Each row was made from one walk, in order. Every step used is in the known rows, and no mark comes twice. Write each row's walk.
Known rows
S/X: [ 0.12  0.03  0.18  0.06  0.19  0.01 -0.20  0.15  0.03  0.08 -0.41  0.31
 -0.12 -0.07 -0.22  0.07 -0.02  0.16 -0.24 -0.04  0.36  0.36]
B/P/V/Y/L: [-0.10 -0.10  0.26  0.41  0.10  0.49  0.12  0.04  0.08  0.20  0.24  0.66
 -0.62  0.19 -0.24 -0.19 -0.55 -0.66 -0.18 -0.52  0.08  0.83]
V/Y/L: [-0.18  0.06  0.10 -0.01 -0.04  0.45  0.10  0.27 -0.25 -0.20 -0.07  0.24
 -0.33  0.07 -0.09 -0.12 -0.21 -0.27 -0.35 -0.31  0.14  0.19]
G/B/Y/L: [-0.22 -0.02 -0.01  0.54 -0.39  0.01  0.27  0.21  0.27  0.15  0.13  0.24
 -0.04  0.19 -0.08  0.00 -0.67 -0.08 -0.31 -0.08  0.30  0.03]
S/X/G/L/P/V: [ 0.07 -0.56  0.17  0.16  0.10  0.27  0.08  0.11 -0.18  0.24 -0.23  0.22
 -0.15 -0.13 -0.14 -0.38 -0.19  0.15  0.03 -0.26  0.00  0.46]
X/S: [ 0.11  0.23 -0.18  0.29  0.10  0.07 -0.04  0.37  0.26 -0.02 -0.12 -0.27
 -0.07  0.22 -0.34  0.20  0.02 -0.02 -0.08 -0.07  0.02  0.07]
L/P: [ 0.25 -0.51  0.02 -0.15 -0.09 -0.11  0.12  0.15 -0.08  0.06  0.15  0.02
 -0.35  0.33  0.06 -0.26  0.04  0.36  0.02 -0.02  0.12  0.34]
V/Y/L/G: [-0.06 -0.31  0.21  0.06  0.07  0.52  0.14  0.32 -0.51 -0.34  0.06  0.03
 -0.41  0.04  0.12 -0.04 -0.17 -0.17 -0.36 -0.32  0.21  0.02]
V/Y/L/G/B/P: [-0.14 -0.25  0.23  0.47  0.04  0.25  0.34  0.11 -0.09 -0.12  0.17  0.23
 -0.35  0.37  0.09  0.18 -0.55 -0.18 -0.34 -0.50  0.27  0.15]
P/L/G/B: [-0.01 -0.29 -0.09  0.08  0.26 -0.16  0.11  0.45 -0.21 -0.18  0.32  0.14
 -0.05 -0.24  0.01  0.36  0.10  0.05 -0.15 -0.31  0.26 -0.13]
Y/L/G: [-0.05 -0.18 -0.01  0.11 -0.03  0.25 -0.12  0.28 -0.41 -0.07  0.47  0.08
 -0.36 -0.13  0.11  0.01  0.10 -0.18 -0.12 -0.35  0.33 -0.03]
X/G: [ 0.04 -0.10  0.09  0.27 -0.02  0.24  0.00  0.21 -0.19 -0.09  0.04  0.05
  0.06 -0.23 -0.27 -0.03  0.02  0.07  0.09 -0.10 -0.06  0.28]
S/X/G/L: [-0.02 -0.08  0.07  0.21 -0.05  0.19  0.02  0.11 -0.01  0.08 -0.44  0.28
  0.09 -0.29 -0.21 -0.14  0.02  0.23 -0.05 -0.12  0.13  0.02]
B/Y/L: [-0.04  0.04  0.10  0.30 -0.43  0.32 -0.02  0.25  0.25  0.19  0.18  0.34
 -0.40  0.05 -0.06 -0.37 -0.35 -0.28 -0.18 -0.01  0.23  0.14]
P/V/Y/L: [-0.18 -0.26  0.21  0.11  0.13  0.63  0.04  0.27 -0.50 -0.03  0.05  0.33
 -0.40 -0.07 -0.24 -0.14 -0.41 -0.61 -0.30 -0.44  0.07  0.67]
V/P: [ 0.46 -0.19 -0.13  0.01  0.15  0.04 -0.03  0.21 -0.22 -0.04 -0.14  0.27
 -0.17  0.18 -0.07 -0.25  0.00 -0.09 -0.07 -0.18  0.11  0.26]
G/B/P: [-0.04  0.03 -0.04  0.53 -0.06 -0.26  0.32 -0.04  0.57  0.17  0.11  0.40
 -0.01  0.36 -0.20  0.31 -0.33  0.08 -0.20 -0.14  0.27  0.28]
Y/L/G/B/P/V: [-0.16 -0.33  0.08  0.59  0.11  0.18  0.12  0.13 -0.13  0.23  0.68  0.32
 -0.34  0.11  0.01  0.20 -0.49 -0.38 -0.16 -0.59  0.29  0.39]
B/P/L/G: [ 0.10 -0.16  0.04  0.09  0.12  0.01  0.03  0.19  0.16  0.03  0.56  0.51
 -0.56 -0.08 -0.04  0.12  0.19 -0.15  0.10 -0.39  0.20  0.27]
S/X/G: [ 0.09  0.05  0.29  0.27  0.15  0.17 -0.20  0.15 -0.14  0.02 -0.27  0.18
  0.07 -0.28 -0.31  0.09 -0.14  0.15  0.05 -0.14  0.14  0.39]
P/V/Y/L/G/B: [-0.18 -0.55  0.24  0.39  0.32  0.51  0.24  0.31 -0.59 -0.13  0.11  0.12
 -0.27  0.03 -0.07  0.08 -0.60 -0.38 -0.45 -0.49  0.21  0.45]
P/L/G/B/Y: [ 0.05 -0.34  0.01  0.22  0.03 -0.03  0.26  0.45  0.03 -0.12  0.22  0.21
 -0.22 -0.13  0.00  0.19 -0.22  0.02 -0.19 -0.12  0.24 -0.10]
S/X/G/B: [-0.09  0.00  0.25  0.47  0.16 -0.08 -0.06  0.09 -0.08  0.03 -0.36  0.13
  0.33 -0.13 -0.32  0.28 -0.40  0.25 -0.11 -0.19  0.17  0.25]
L/G/B/P: [ 0.16 -0.43  0.06  0.65  0.09 -0.13  0.35  0.07  0.22  0.01  0.27  0.14
 -0.17  0.30  0.00  0.39 -0.22  0.26 -0.20 -0.17  0.36  0.13]

Write each row's walk
[ 0.45 -0.36 -0.13 -0.21  0.34  0.07 -0.06  0.42 -0.50 -0.20  0.26  0.26
 -0.36 -0.15  0.07 -0.06  0.22 -0.24  0.06 -0.49  0.08  0.00] | V/P/L/G
[ 0.06 -0.55  0.26  0.26 -0.31  0.34  0.06  0.22  0.00  0.40  0.43  0.28
 -0.66  0.19  0.07 -0.57 -0.58 -0.30 -0.02 -0.18  0.14  0.60] | B/Y/L/P/V
[-0.20 -0.19 -0.08  0.32 -0.04  0.06  0.05  0.30 -0.33 -0.04  0.47 -0.01
 -0.08  0.02  0.09  0.27 -0.19 -0.02 -0.32 -0.36  0.36 -0.15] | Y/L/G/B
[ 0.23 -0.74  0.32 -0.03  0.21  0.36  0.28  0.16 -0.36 -0.01 -0.07  0.09
 -0.51  0.27 -0.02 -0.35 -0.36 -0.01 -0.15 -0.18  0.04  0.84] | L/P/V/Y
[-0.08 -0.44  0.03 -0.05 -0.05  0.23 -0.07  0.24 -0.47  0.30  0.58  0.22
 -0.52  0.14  0.03 -0.38 -0.19 -0.31  0.06 -0.47  0.08  0.57] | Y/L/P/V
[-0.17 -0.16  0.00  0.53 -0.05 -0.03  0.11  0.12  0.01  0.12  0.60  0.24
 -0.27  0.20  0.10  0.28 -0.28 -0.12 -0.20 -0.45  0.36  0.03] | Y/L/G/B/P
[-0.06 -0.30  0.15 -0.22 -0.06  0.32  0.21  0.19 -0.34 -0.09  0.03  0.15
 -0.46  0.36  0.10 -0.36 -0.29 -0.01 -0.16 -0.34  0.08  0.30] | V/Y/L/P
[-0.19  0.14 -0.14  0.26  0.03 -0.32  0.24  0.09  0.41  0.17  0.36  0.59
 -0.09  0.16 -0.23  0.32 -0.23 -0.08 -0.07 -0.35  0.15  0.23] | G/B/P/L
[ 0.51 -0.45 -0.06  0.17  0.21 -0.04  0.24  0.43 -0.17 -0.07  0.09  0.31
 -0.20  0.05  0.12 -0.08 -0.34 -0.20 -0.09 -0.31  0.18 -0.01] | V/P/L/G/B/Y
[ 0.01  0.12 -0.02  0.02 -0.02 -0.03  0.00  0.13  0.35  0.18  0.40  0.72
 -0.48 -0.01 -0.23  0.06  0.05 -0.25  0.08 -0.33  0.10  0.39] | B/P/L
[-0.01 -0.42  0.36  0.49  0.21  0.57  0.16  0.10 -0.11  0.10  0.39  0.46
 -0.72  0.15 -0.09 -0.07 -0.47 -0.56 -0.18 -0.57  0.17  0.73] | B/P/V/Y/L/G
[ 0.14 -0.54  0.12  0.69  0.30  0.05  0.28  0.10  0.09  0.10  0.33  0.21
 -0.27  0.15 -0.07  0.41 -0.39  0.01 -0.24 -0.27  0.33  0.48] | L/G/B/P/V
[-0.06 -0.19  0.04  0.68  0.11 -0.05  0.28  0.06  0.35  0.28  0.19  0.48
 -0.11  0.27 -0.31  0.28 -0.50 -0.15 -0.18 -0.25  0.20  0.68] | G/B/P/V
[-0.07 -0.54  0.32  0.23  0.28  0.73  0.06  0.33 -0.65 -0.16  0.15  0.17
 -0.50 -0.09 -0.08 -0.14 -0.38 -0.53 -0.36 -0.47  0.15  0.52] | P/V/Y/L/G
[ 0.15 -0.76 -0.17 -0.03 -0.14  0.20  0.39  0.18 -0.05  0.22  0.04  0.15
 -0.46  0.14 -0.01 -0.65  0.08  0.07 -0.19 -0.11  0.05  0.29] | G/L/P/V
[ 0.20 -0.57  0.15  0.66 -0.01  0.05  0.38  0.30  0.16 -0.11 -0.01 -0.15
 -0.15  0.14  0.10  0.11 -0.40  0.31 -0.34  0.16  0.38 -0.01] | L/G/B/Y
[-0.28 -0.10  0.15  0.60  0.07  0.19  0.33  0.02  0.12  0.20  0.18  0.55
 -0.22  0.37 -0.23  0.13 -0.85 -0.45 -0.32 -0.52  0.18  0.66] | G/B/P/V/Y/L
[ 0.09 -0.21 -0.05 -0.22  0.20  0.13 -0.06  0.48 -0.30 -0.20  0.34  0.16
 -0.32 -0.36 -0.01  0.11  0.36 -0.06 -0.03 -0.30  0.17 -0.01] | P/L/G
[ 0.11 -0.65  0.28  0.72  0.38  0.22  0.46  0.10  0.02 -0.07  0.05  0.13
 -0.33  0.27 -0.08  0.33 -0.58 -0.02 -0.35 -0.30  0.24  0.51] | L/G/B/P/V/Y
[-0.10 -0.31  0.05  0.41 -0.42 -0.11  0.32  0.15  0.23  0.26  0.24  0.13
 -0.17  0.44  0.16 -0.19 -0.70  0.12 -0.19 -0.07  0.21  0.15] | G/B/Y/L/P
[-0.10 -0.51  0.13  0.46 -0.26  0.04  0.32  0.20  0.13  0.36  0.33  0.17
 -0.27  0.36  0.05 -0.23 -0.87 -0.17 -0.22 -0.18  0.18  0.48] | G/B/Y/L/P/V
